Known rows, with every way that one mark hangs from another:
J_816[J_68[J_844[J_265[J_5]]]]: -0.175	0.391	0.011	-2.173	-0.202	-3.935	-2.056	3.159	1.784	0.973	0.215	1.242	0.256	3.251	3.711	-0.581	-3.831	-0.793	-2.033	-0.433	1.413	1.054
J_816[J_68[J_844[J_265]]]: 0.799	1.322	-1.192	-0.520	-0.057	-3.643	-2.825	1.969	2.946	1.449	1.269	1.602	1.343	2.982	3.452	-0.973	-2.372	-0.365	-0.923	-0.635	1.282	0.790
J_45[J_68[J_844[J_5 J_265]] J_816]: 1.186	2.754	-0.635	-0.661	-0.578	-1.140	-3.258	0.067	3.451	0.968	2.140	3.517	2.008	1.623	6.112	-0.862	-2.116	-0.348	-1.367	-5.408	-1.075	1.044
J_816[J_68[J_844]]: 1.399	1.901	-1.038	-0.951	-0.266	-2.573	-1.598	1.898	0.902	0.595	0.711	1.266	1.208	1.695	2.179	-0.669	-1.933	-0.198	-0.268	-0.674	0.983	0.230
J_265[J_68[J_816 J_844[J_5]]]: 2.601	2.628	-1.102	1.385	-1.701	-0.743	-0.896	0.972	0.102	0.389	1.640	-0.679	4.309	0.444	4.008	-1.423	-0.425	-0.366	-0.252	-0.579	-1.137	0.104
J_844[J_5 J_265[J_68]]: 1.764	1.642	-0.801	2.299	-1.714	-3.888	-3.709	0.890	2.779	0.309	-0.275	-0.843	0.411	3.213	2.585	-0.538	0.206	-0.645	-0.745	-2.479	-2.187	-0.582
J_68[J_816 J_844]: 1.500	1.924	-1.144	0.524	-0.920	0.843	0.507	1.049	-1.276	0.538	1.979	-0.152	3.045	-0.297	3.374	-1.466	-0.015	0.058	0.184	1.843	1.387	0.569
J_68[J_816 J_844[J_5 J_265]]: 1.920	1.215	-1.904	1.158	-0.829	-0.785	-0.930	1.059	1.795	-0.141	3.307	0.679	3.868	1.009	5.390	-2.719	-1.661	-0.088	-0.685	1.142	0.420	0.992
J_5[J_265]: 1.765	1.169	0.483	2.828	-1.583	-0.164	-0.320	1.153	0.441	-1.140	0.166	0.159	0.373	0.104	-0.426	0.547	0.742	1.504	0.706	-0.829	-0.001	-1.552
J_45[J_68[J_816 J_844[J_5 J_265]]]: 2.521	2.731	-1.173	0.488	-1.606	-0.071	-0.572	1.133	1.724	1.264	4.138	1.890	4.168	0.438	6.843	-1.982	-0.849	-0.510	-0.376	-1.357	0.813	1.789
J_5[J_68]: 1.247	1.957	0.182	-0.705	-0.752	-1.319	-1.021	0.555	1.164	-0.737	-1.223	-0.237	-0.047	0.616	0.365	0.350	1.584	-1.315	0.365	-1.553	0.287	-1.446
J_816[J_68[J_844[J_5]]]: 2.318	1.831	-1.514	-0.859	-0.466	-3.094	-1.710	1.642	1.594	-0.532	1.661	1.649	1.935	1.899	3.087	-1.638	-3.219	-0.246	-0.508	-1.474	-0.190	0.156
J_265[J_5]: 0.011	0.717	0.451	-0.809	-1.425	-1.384	-0.355	2.006	-1.846	-0.633	-1.199	-1.089	-1.890	1.549	1.184	0.154	-0.309	-0.925	-0.905	-0.005	0.130	-0.501
J_68[J_816]: 1.500	1.600	-1.164	1.507	-1.430	0.484	0.112	0.765	-1.333	0.725	0.597	-0.443	0.458	0.160	1.659	-0.751	1.285	-0.201	0.638	1.434	1.352	-0.621
J_45[J_68[J_816 J_844]]: 2.090	3.399	-0.449	0.038	-1.585	1.663	0.752	1.081	-1.239	1.775	2.759	1.064	3.290	-0.885	4.787	-0.677	0.705	-0.439	0.252	-0.703	1.824	1.548
J_68[J_816 J_844[J_5]]: 2.440	1.903	-1.688	0.604	-1.091	0.363	0.276	0.859	-0.528	-0.637	2.964	0.456	3.789	-0.228	4.217	-2.593	-1.196	-0.081	-0.028	1.038	0.132	0.513
J_5[J_68 J_265]: 1.877	1.600	1.270	1.056	-1.181	-0.309	-0.404	1.046	2.240	-1.491	-0.739	0.476	1.172	-0.536	-0.835	1.127	1.413	0.355	0.759	-2.105	0.220	-2.156
J_265[J_5 J_844[J_68]]: 1.304	1.680	0.130	-1.406	-2.095	-2.224	-2.208	1.333	-2.297	0.680	-0.566	-2.343	-1.752	1.839	1.898	0.346	-1.550	-0.947	-1.664	0.756	-0.064	-0.719
J_844[J_68 J_265]: 1.472	0.292	-1.086	1.022	-1.423	-3.815	-3.067	1.024	3.237	-0.142	0.278	0.056	-0.762	2.992	2.828	-2.289	-1.395	-0.317	-1.354	-0.500	0.956	-0.115
J_68[J_816 J_844[J_5[J_265]]]: 3.146	1.495	-0.686	2.491	-1.440	1.289	1.125	1.253	0.577	-1.343	3.457	1.199	4.985	-1.438	3.030	-1.789	-1.632	1.854	0.401	0.428	0.075	-0.332

Rows:
2.007	1.669	-1.393	2.758	-1.944	-2.147	-2.582	0.845	2.171	1.288	0.695	-0.701	1.841	2.226	3.476	-1.043	0.510	-0.639	-0.286	-0.854	-0.893	-0.606
J_844[J_5 J_265[J_68[J_816]]]
3.242	0.917	-2.039	1.015	-2.091	-1.566	-0.725	0.602	1.270	-1.053	1.636	0.311	1.360	0.719	3.449	-3.565	-2.002	-0.305	-0.474	0.218	0.700	-0.681
J_844[J_5 J_68[J_816]]
2.395	1.814	0.743	0.691	-0.917	1.686	1.206	1.247	1.600	-0.697	1.535	1.128	5.137	-2.094	1.866	-0.117	0.369	0.858	0.723	-0.170	1.562	-0.921
J_5[J_68[J_816 J_844] J_265]
1.031	1.636	-0.839	2.652	-1.725	-1.641	-2.352	1.021	1.310	2.404	-0.172	-1.024	1.102	2.165	2.736	-0.077	1.846	-0.612	-0.180	-0.008	0.335	-0.367
J_844[J_265[J_68[J_816]]]
0.932	3.023	0.300	0.130	-2.371	-0.093	-1.510	1.418	-4.302	3.237	-1.131	-3.446	0.158	1.136	1.753	2.590	1.524	-1.144	-0.489	1.269	-0.686	-1.104
J_265[J_5 J_68[J_816] J_844]
-1.092	0.377	-0.079	-2.991	0.630	-3.435	-3.445	1.983	2.674	1.600	-0.815	3.090	-0.511	3.483	3.994	0.026	-4.617	-0.579	-2.346	-2.819	0.720	0.370
J_45[J_816[J_68[J_844[J_265[J_5]]]]]
1.693	2.533	-0.523	1.269	-1.482	-0.208	-0.710	1.090	-0.755	1.635	0.681	-1.132	3.554	0.314	3.204	-0.485	0.780	-0.348	-0.110	0.229	0.115	0.191
J_265[J_68[J_816 J_844]]
-0.797	1.858	1.042	-2.512	-0.474	-0.925	-2.325	1.379	1.453	1.720	0.323	2.806	0.285	1.857	5.678	0.543	-2.226	-0.799	-2.175	-4.641	0.243	1.589
J_45[J_68[J_844[J_265[J_5]]] J_816]
0.027	0.739	0.234	0.934	-1.842	-1.912	-1.581	2.286	0.096	2.008	-1.134	-1.387	0.076	2.437	3.098	0.227	0.309	-1.140	-1.185	0.152	0.451	-0.181
J_844[J_265[J_5 J_68[J_816]]]
1.599	1.613	-0.536	-1.016	-2.298	-0.600	-0.945	1.267	-3.032	1.643	0.272	-2.192	-0.353	0.899	2.906	-0.211	-1.184	-0.931	-1.357	2.473	1.149	-0.693
J_265[J_5 J_844[J_68[J_816]]]
2.879	3.662	-1.174	-0.604	-1.350	0.467	-1.173	-0.219	-0.799	0.905	1.079	-1.525	2.147	-0.401	1.892	0.831	1.518	-1.374	0.668	0.569	-0.566	-1.923
J_265[J_844[J_5[J_68[J_816]]]]
3.739	2.605	-2.251	0.784	-2.374	-0.744	-1.924	-0.029	-0.888	0.788	2.178	-1.468	1.424	0.751	3.210	-1.511	-1.073	-0.244	-0.519	1.431	-0.208	-0.961
J_265[J_844[J_5 J_68[J_816]]]
2.218	1.513	0.539	1.651	-1.400	1.405	0.825	0.959	1.635	-0.546	0.284	0.695	2.581	-1.529	0.116	0.540	1.647	0.583	1.238	-0.355	1.578	-2.197
J_5[J_68[J_816] J_265]
1.696	2.228	-0.300	-1.215	-0.525	0.650	0.522	0.698	0.648	0.008	1.055	0.286	3.879	-0.917	2.979	-0.877	0.530	-1.108	0.211	0.575	1.569	-0.144
J_5[J_68[J_816 J_844]]
0.915	3.458	0.060	-1.115	-0.579	0.502	-1.643	0.025	0.297	1.625	0.861	2.782	1.367	0.361	3.990	0.443	-0.494	-0.280	-0.604	-4.689	-0.198	0.644
J_45[J_68[J_844] J_816]
0.221	2.897	-0.118	-0.697	-0.374	-0.521	-2.899	0.143	2.584	2.268	1.357	3.122	1.312	1.571	5.235	0.222	-0.909	-0.258	-1.196	-4.698	0.130	1.199
J_45[J_68[J_844[J_265]] J_816]
1.771	0.372	-1.634	1.397	-1.657	-2.090	-1.782	0.980	2.390	0.721	1.163	0.205	0.565	1.853	3.949	-2.844	-1.070	-0.260	-0.941	1.138	2.186	-0.075
J_844[J_68[J_816] J_265]
0.542	1.907	-1.148	-1.774	0.585	-1.945	-2.837	0.625	1.737	1.387	-0.314	3.030	0.405	1.967	2.390	-0.066	-2.909	-0.019	-0.754	-2.966	0.317	-0.443
J_45[J_816[J_68[J_844]]]
2.676	0.212	-2.224	1.495	-1.878	-2.649	-1.955	0.727	3.423	-0.538	2.153	0.679	1.297	1.962	4.698	-3.911	-2.332	-0.273	-1.149	0.358	0.924	-0.125
J_844[J_5 J_68[J_816] J_265]
2.702	3.929	-0.795	1.688	-2.170	-2.043	-3.529	0.122	-1.444	1.471	-0.219	-2.874	0.419	1.956	1.170	1.735	1.345	-0.746	-0.144	-1.339	-3.262	-1.567
J_265[J_68 J_844[J_5]]
0.077	0.425	0.450	-1.744	-0.880	-0.994	-0.416	2.004	1.462	0.477	-0.887	-0.248	0.410	1.096	2.903	-0.066	0.262	-1.824	-0.849	0.435	1.939	-0.427
J_844[J_265[J_5[J_68[J_816]]]]
2.224	3.238	1.015	0.951	-1.444	0.332	-1.585	0.360	0.143	0.314	-0.303	-1.206	1.231	-0.599	-0.964	3.128	2.021	0.425	0.923	-0.845	-0.589	-2.593
J_5[J_68 J_265[J_844]]
1.801	3.322	-0.613	-1.073	-0.842	-0.096	-1.927	-0.178	1.073	0.286	1.795	3.207	1.963	0.484	4.933	-0.572	-1.716	-0.341	-0.775	-5.478	-1.387	0.476
J_45[J_68[J_844[J_5]] J_816]
2.013	1.320	-1.178	0.207	-0.915	-1.245	-1.342	0.650	3.580	-0.304	1.088	0.682	2.121	0.944	3.343	-1.496	0.374	-1.308	0.043	-0.471	0.570	-0.960
J_844[J_5[J_68[J_816]] J_265]
-0.045	0.369	-0.104	-0.780	-0.810	-0.443	-0.096	2.358	-0.345	0.791	1.488	-0.061	2.189	1.143	5.077	-1.431	-1.901	-0.649	-1.641	2.062	1.778	1.423
J_68[J_816 J_844[J_265[J_5]]]
2.658	3.213	0.499	1.430	-1.563	2.094	-0.378	0.438	-0.717	1.461	0.615	-1.002	2.634	-1.594	-0.023	2.632	2.514	0.638	1.408	0.754	0.639	-2.500
J_5[J_68[J_816] J_265[J_844]]
